Known rows, with every way that one mark hangs from another:
seto(vore(peli)): 1, 4, -3, -16, 3, 5, -1, -20, 4, -9, 2, -5, 17, -17, 2, -4, 11, 7, 4, -5, -6, -4, -13, 10, -1, 3, 4, -3, -9, 4, -14, 17, 12
nedun(dusov vore(peli) zati): -4, -4, -4, -10, -8, 1, 5, -21, 25, -29, -4, 4, 11, -16, -1, 2, 9, 2, 16, 6, 4, -15, -22, 8, 2, -18, 2, 2, -1, 3, -23, -2, 15
vore(peli(dusov(nedun))): 1, 12, 7, -19, -5, 7, -2, -29, 4, 6, 0, 3, 14, -13, 1, -2, 9, 17, 4, -2, -2, -8, -15, 6, 4, 23, 3, 3, -1, -2, -6, -9, 7
dusov(nedun(vore(peli) zati)): 0, 6, 0, -7, 1, 4, 4, -23, 16, -25, 2, -4, 8, -14, -4, -1, 8, 5, 4, 10, 3, -11, -17, 7, 5, 1, -8, 13, -3, 5, -22, -11, 9
zati(nedun(dusov(peli) vomav vore)): -2, 0, -17, 0, -14, -3, 7, -24, 36, -27, 7, 7, 14, -14, -12, 1, 2, 4, 15, 12, 11, -12, -4, 3, -1, -24, -7, 6, -9, -2, -14, 11, 19
dusov(nedun(vomav) peli(vore)): 1, 9, -9, 2, -12, -1, 4, -24, 15, -3, 14, -8, 16, -12, -11, 1, 8, -4, -6, 7, 4, -7, 1, 0, -2, 20, -10, 15, -8, -8, -17, -6, 8
vore(peli): 2, 9, 3, -16, -5, 8, -3, -23, 10, -17, 2, 1, 14, -16, 2, -3, 7, 10, 10, -1, 2, -5, -8, 11, 4, 6, 6, -5, -10, 1, -7, 14, 9
peli(dusov): -2, 7, 1, -20, -14, 6, 2, -23, 8, 5, 0, 5, 13, -14, 5, -4, 2, 10, -1, -7, 2, -8, -15, 3, 3, 3, 10, 5, -12, -6, -5, -10, 4
peli(dusov(nedun) vore): -2, 12, 1, -14, -8, 2, 6, -25, 4, 15, 6, -4, 12, -15, -1, -1, 5, 9, -12, -3, -1, -11, -18, 0, 1, 25, 3, 13, -12, -6, -15, -22, 0
nedun(dusov vomav vore(peli) zati): -4, -10, -11, -7, -12, -1, 1, -23, 28, -34, -1, 11, 12, -13, -6, 7, 2, -1, 17, 8, 5, -13, -17, 5, 4, -15, -1, 0, 3, 3, -19, -10, 19
zati(nedun): 2, 14, -6, -10, -5, 1, 5, -21, 19, -15, 6, 2, 13, -15, -6, -4, -1, 12, 6, -1, 7, -7, -12, 4, 2, -7, 5, 1, -17, 1, -3, 9, 2
zati(nedun(vomav vore(peli))): 2, 2, -6, -5, -6, 0, 0, -25, 19, -36, 5, 7, 12, -17, -9, 0, -6, 14, 16, 4, 7, -7, -8, 9, 7, -4, -5, -4, -9, 6, -8, 3, 14
seto(vore(peli(dusov))): -2, 1, 0, -22, -2, 6, -1, -22, -1, 2, -3, -1, 17, -16, 8, -3, 10, 14, 4, -8, -7, -8, -17, 6, 1, 5, 6, -4, -6, 1, -11, 2, 12
seto(vore): -1, 6, -8, -13, 3, 5, 3, -17, 10, -3, 6, -7, 16, -16, -1, -7, 7, 1, -6, -5, -3, -7, -12, 3, -3, -5, 5, 5, -14, -1, -15, 11, 6
vomav(nedun(dusov zati)): -2, 3, -11, -16, -3, 2, 7, -16, 25, -17, 4, 3, 16, -11, -7, 1, 4, -6, 13, 4, -1, -20, -27, -3, -6, -25, 11, 13, -10, -2, -21, -1, 2
dusov(nedun(vore) peli): 1, 11, -4, -5, -4, 4, 6, -22, 19, -9, 9, -10, 10, -16, -9, -7, 10, 1, -4, 11, 6, -8, 1, 8, -1, -2, -8, 22, -13, -4, -21, 12, 12
nedun(vomav vore zati): -3, -3, -11, -3, -11, 0, 4, -17, 23, -30, 4, 4, 10, -12, -4, 1, -4, -5, 1, 5, 6, -12, -14, -2, 5, -13, -5, 12, -6, -1, -18, -15, 8
dusov(nedun(vomav)): 2, 10, -5, -7, -4, 3, -1, -25, 18, -6, 11, 2, 12, -10, -11, -4, -1, 3, -3, 4, 3, -6, -4, 0, 3, 14, 0, 8, -5, -6, -7, -8, 6

Rows:
-4, -6, -18, 4, -23, -6, 8, -19, 29, -14, 6, -1, 19, -10, -5, 8, 10, -11, 6, 6, 6, -15, -12, -3, -3, -8, -5, 10, -2, -6, -20, -10, 13 => nedun(dusov(peli(vore)) vomav zati)
-3, -2, -1, -13, -7, 6, 2, -25, 22, -20, -2, 7, 11, -20, -4, -2, 7, 7, 15, 2, 3, -10, -13, 14, 0, -13, 4, -1, -8, 0, -17, 12, 19 => nedun(dusov vore(peli))
-1, 8, -1, -13, -13, 3, 0, -28, 11, 8, 6, 6, 13, -9, -5, -1, -1, 7, -4, 0, 1, -8, -9, -4, 5, 20, 6, 9, -3, -7, -6, -23, 7 => peli(dusov(nedun(vomav)))
-2, 5, -11, -2, -12, -1, 10, -22, 33, -21, 5, 1, 13, -18, -9, -3, 7, 6, 14, 10, 9, -13, -8, 8, -3, -29, -3, 8, -14, -1, -17, 20, 15 => zati(nedun(dusov(peli) vore))
0, 4, -10, -4, -8, -2, 3, -23, 24, -29, 8, 5, 10, -15, -11, -3, -9, 7, 7, 3, 10, -9, -8, 3, 5, -12, -3, 5, -15, 2, -10, -3, 11 => zati(nedun(vomav vore))
0, 7, 0, -18, 4, 6, -1, -26, 0, 10, 1, -4, 16, -14, 2, -4, 12, 16, -2, -3, -9, -8, -19, 5, 1, 18, 4, 2, -1, 0, -14, -4, 9 => seto(vore(peli(dusov(nedun))))
-1, -3, -10, -7, -7, -2, 1, -28, 30, -34, 3, 14, 14, -16, -12, 2, -1, 12, 22, 7, 7, -10, -14, 9, 4, -14, -1, -8, -4, 4, -12, 4, 18 => zati(nedun(dusov vomav vore(peli)))
-2, 3, -9, 0, -6, -1, 4, -22, 23, -23, 7, 0, 9, -11, -12, -1, -2, -5, -3, 11, 5, -12, -12, -3, 6, -2, -6, 18, -1, -2, -21, -24, 8 => dusov(nedun(vomav vore zati))
-3, 4, -4, -9, -14, 0, 2, -25, 15, -2, 4, 5, 14, -5, -5, 2, 1, 3, -3, 3, 2, -13, -17, -9, 6, 11, 1, 13, 3, -6, -10, -36, 4 => peli(dusov(nedun(vomav zati)))
1, 9, -11, 1, -15, -2, 3, -20, 22, -12, 10, -4, 17, -5, -8, 1, 10, -5, 1, 12, 4, -11, -2, -4, 2, 3, -10, 17, 4, -5, -13, -9, 9 => dusov(nedun(vomav zati) peli)
-4, 3, -8, -4, -16, -4, 6, -24, 11, 1, 7, 0, 13, -9, -3, 7, -1, 1, -9, 2, 1, -14, -23, -8, 5, 21, -3, 15, 0, -5, -15, -44, 2 => peli(dusov(nedun(vomav zati)) vore)
-3, 0, -9, -4, -14, 3, 8, -21, 28, -13, 3, -3, 12, -17, -4, -3, 12, -1, 7, 8, 5, -12, -5, 9, -5, -22, -1, 11, -13, -5, -20, 21, 19 => nedun(dusov(peli) vore)
-3, 4, -11, -5, -18, 0, 8, -20, 21, -3, 6, -3, 17, -18, -3, 0, 14, -3, 4, 1, 3, -12, -8, 6, -7, -6, 0, 9, -12, -7, -17, 14, 12 => nedun(dusov(peli(vore)))
-4, 9, -3, -9, -10, -2, 9, -23, 9, 7, 4, -5, 13, -12, -1, 3, 5, 4, -10, -1, 1, -16, -28, -6, 2, 18, -3, 17, -7, -4, -19, -33, -4 => peli(dusov(nedun(zati)) vore)
-3, 8, 2, -13, -6, 5, 5, -25, 10, 4, 3, 0, 7, -16, -4, -7, 2, 10, -8, 1, 2, -11, -14, 3, 3, 7, 1, 18, -11, -5, -17, -14, 6 => peli(dusov(nedun(vore)))
-2, -6, -5, -6, -10, 0, 0, -20, 18, -37, 0, 5, 11, -12, -4, 5, 0, 1, 10, 6, 5, -11, -12, 4, 8, -7, -5, 2, -1, 4, -17, -10, 15 => nedun(vomav vore(peli) zati)
-1, 3, -11, 4, -10, -2, 6, -21, 25, -22, 10, -5, 12, -9, -11, 0, 6, -6, 0, 15, 8, -12, -4, -2, 3, -5, -14, 24, 0, -4, -22, -8, 14 => dusov(nedun(vomav vore zati) peli)
-3, 3, -12, -5, -17, 0, 8, -17, 29, -11, 2, 0, 17, -11, 0, 1, 15, -4, 10, 8, 5, -15, -12, 1, -4, -23, 3, 12, -1, -6, -16, 8, 11 => nedun(dusov(peli) zati)
-2, 4, -4, -16, 3, 1, 2, -24, 2, 3, 0, -6, 16, -11, 2, 0, 13, 11, 1, 1, -9, -12, -26, -1, 1, 12, -1, 6, 4, 3, -18, -18, 7 => seto(vore(peli(dusov(nedun(zati)))))
-3, -2, -14, -1, -23, -2, 5, -22, 23, -9, 9, 1, 19, -15, -7, 5, 9, -7, 5, 2, 5, -11, -4, 1, -5, -1, 0, 5, -7, -9, -16, 3, 15 => nedun(dusov(peli(vore)) vomav)
-3, 2, -9, -8, -6, -2, 8, -23, 31, -23, 4, 4, 11, -19, -10, -5, 1, 9, 12, 4, 8, -13, -16, 7, 0, -25, 2, 5, -15, 1, -15, 7, 10 => zati(nedun(dusov vore))
-1, 4, -7, -14, -2, 3, 8, -13, 17, -27, 4, -5, 10, -14, -8, 0, -1, -7, 4, 4, 3, -19, -26, 0, 0, -24, 2, 21, -17, 2, -26, 0, 1 => vomav(nedun(vore zati))
0, 10, -11, -5, -12, -1, 7, -22, 31, -11, 8, 3, 18, -14, -6, -3, 11, 7, 16, 7, 7, -11, -7, 5, -4, -19, 3, 3, -13, -4, -7, 21, 10 => zati(nedun(dusov(peli)))
-6, -9, -15, -5, -13, -3, 6, -20, 32, -29, 2, 8, 11, -12, -7, 2, -1, -7, 9, 7, 7, -15, -17, 0, 2, -23, 0, 8, -1, -3, -22, -15, 16 => nedun(dusov vomav vore zati)
-2, -5, 0, -16, -15, 5, -3, -26, 9, -15, -2, 13, 11, -15, 1, 3, -3, 11, 9, -2, 2, -9, -12, 7, 8, 7, 3, 0, -3, -1, -10, -12, 18 => nedun(vomav vore(peli(dusov)))
-3, 2, -17, -9, -12, -3, 12, -14, 24, -14, 7, -7, 18, -13, -9, 6, 12, -11, 9, 5, 0, -23, -25, -2, -10, -18, 1, 19, -12, -4, -29, 7, 5 => vomav(nedun(dusov(peli(vore)) zati))
-2, -7, -7, -10, -10, 3, -2, -26, 24, -27, 0, 11, 12, -16, -6, 1, 2, 4, 15, 4, 3, -9, -8, 10, 2, -8, 2, -5, -2, 1, -15, 4, 24 => nedun(dusov vomav vore(peli))
2, 4, 0, -6, -3, 4, -3, -27, 15, -22, 6, 2, 10, -14, -9, -1, 1, 6, 5, 7, 3, -5, -5, 9, 6, 13, -7, 5, -2, 1, -15, -7, 15 => dusov(nedun(vomav vore(peli)))
0, 4, -4, -5, -2, 3, 2, -25, 19, -15, 10, -1, 9, -13, -13, -4, -2, 1, -5, 7, 4, -7, -3, 2, 5, 5, -4, 14, -7, -4, -17, -11, 11 => dusov(nedun(vomav vore))
-1, 2, -3, -17, 0, 2, -3, -29, 1, 2, 4, 0, 17, -11, -2, -1, 5, 13, -2, -1, -10, -7, -15, 1, 3, 22, 1, 0, 3, -1, -12, -13, 14 => seto(vore(peli(dusov(nedun(vomav)))))
1, 8, -11, -14, -8, 3, 6, -17, 24, -9, 8, -1, 18, -14, -9, -2, 10, -4, 14, 5, 1, -15, -12, 3, -10, -22, 8, 13, -14, -6, -18, 24, 9 => vomav(nedun(dusov(peli)))
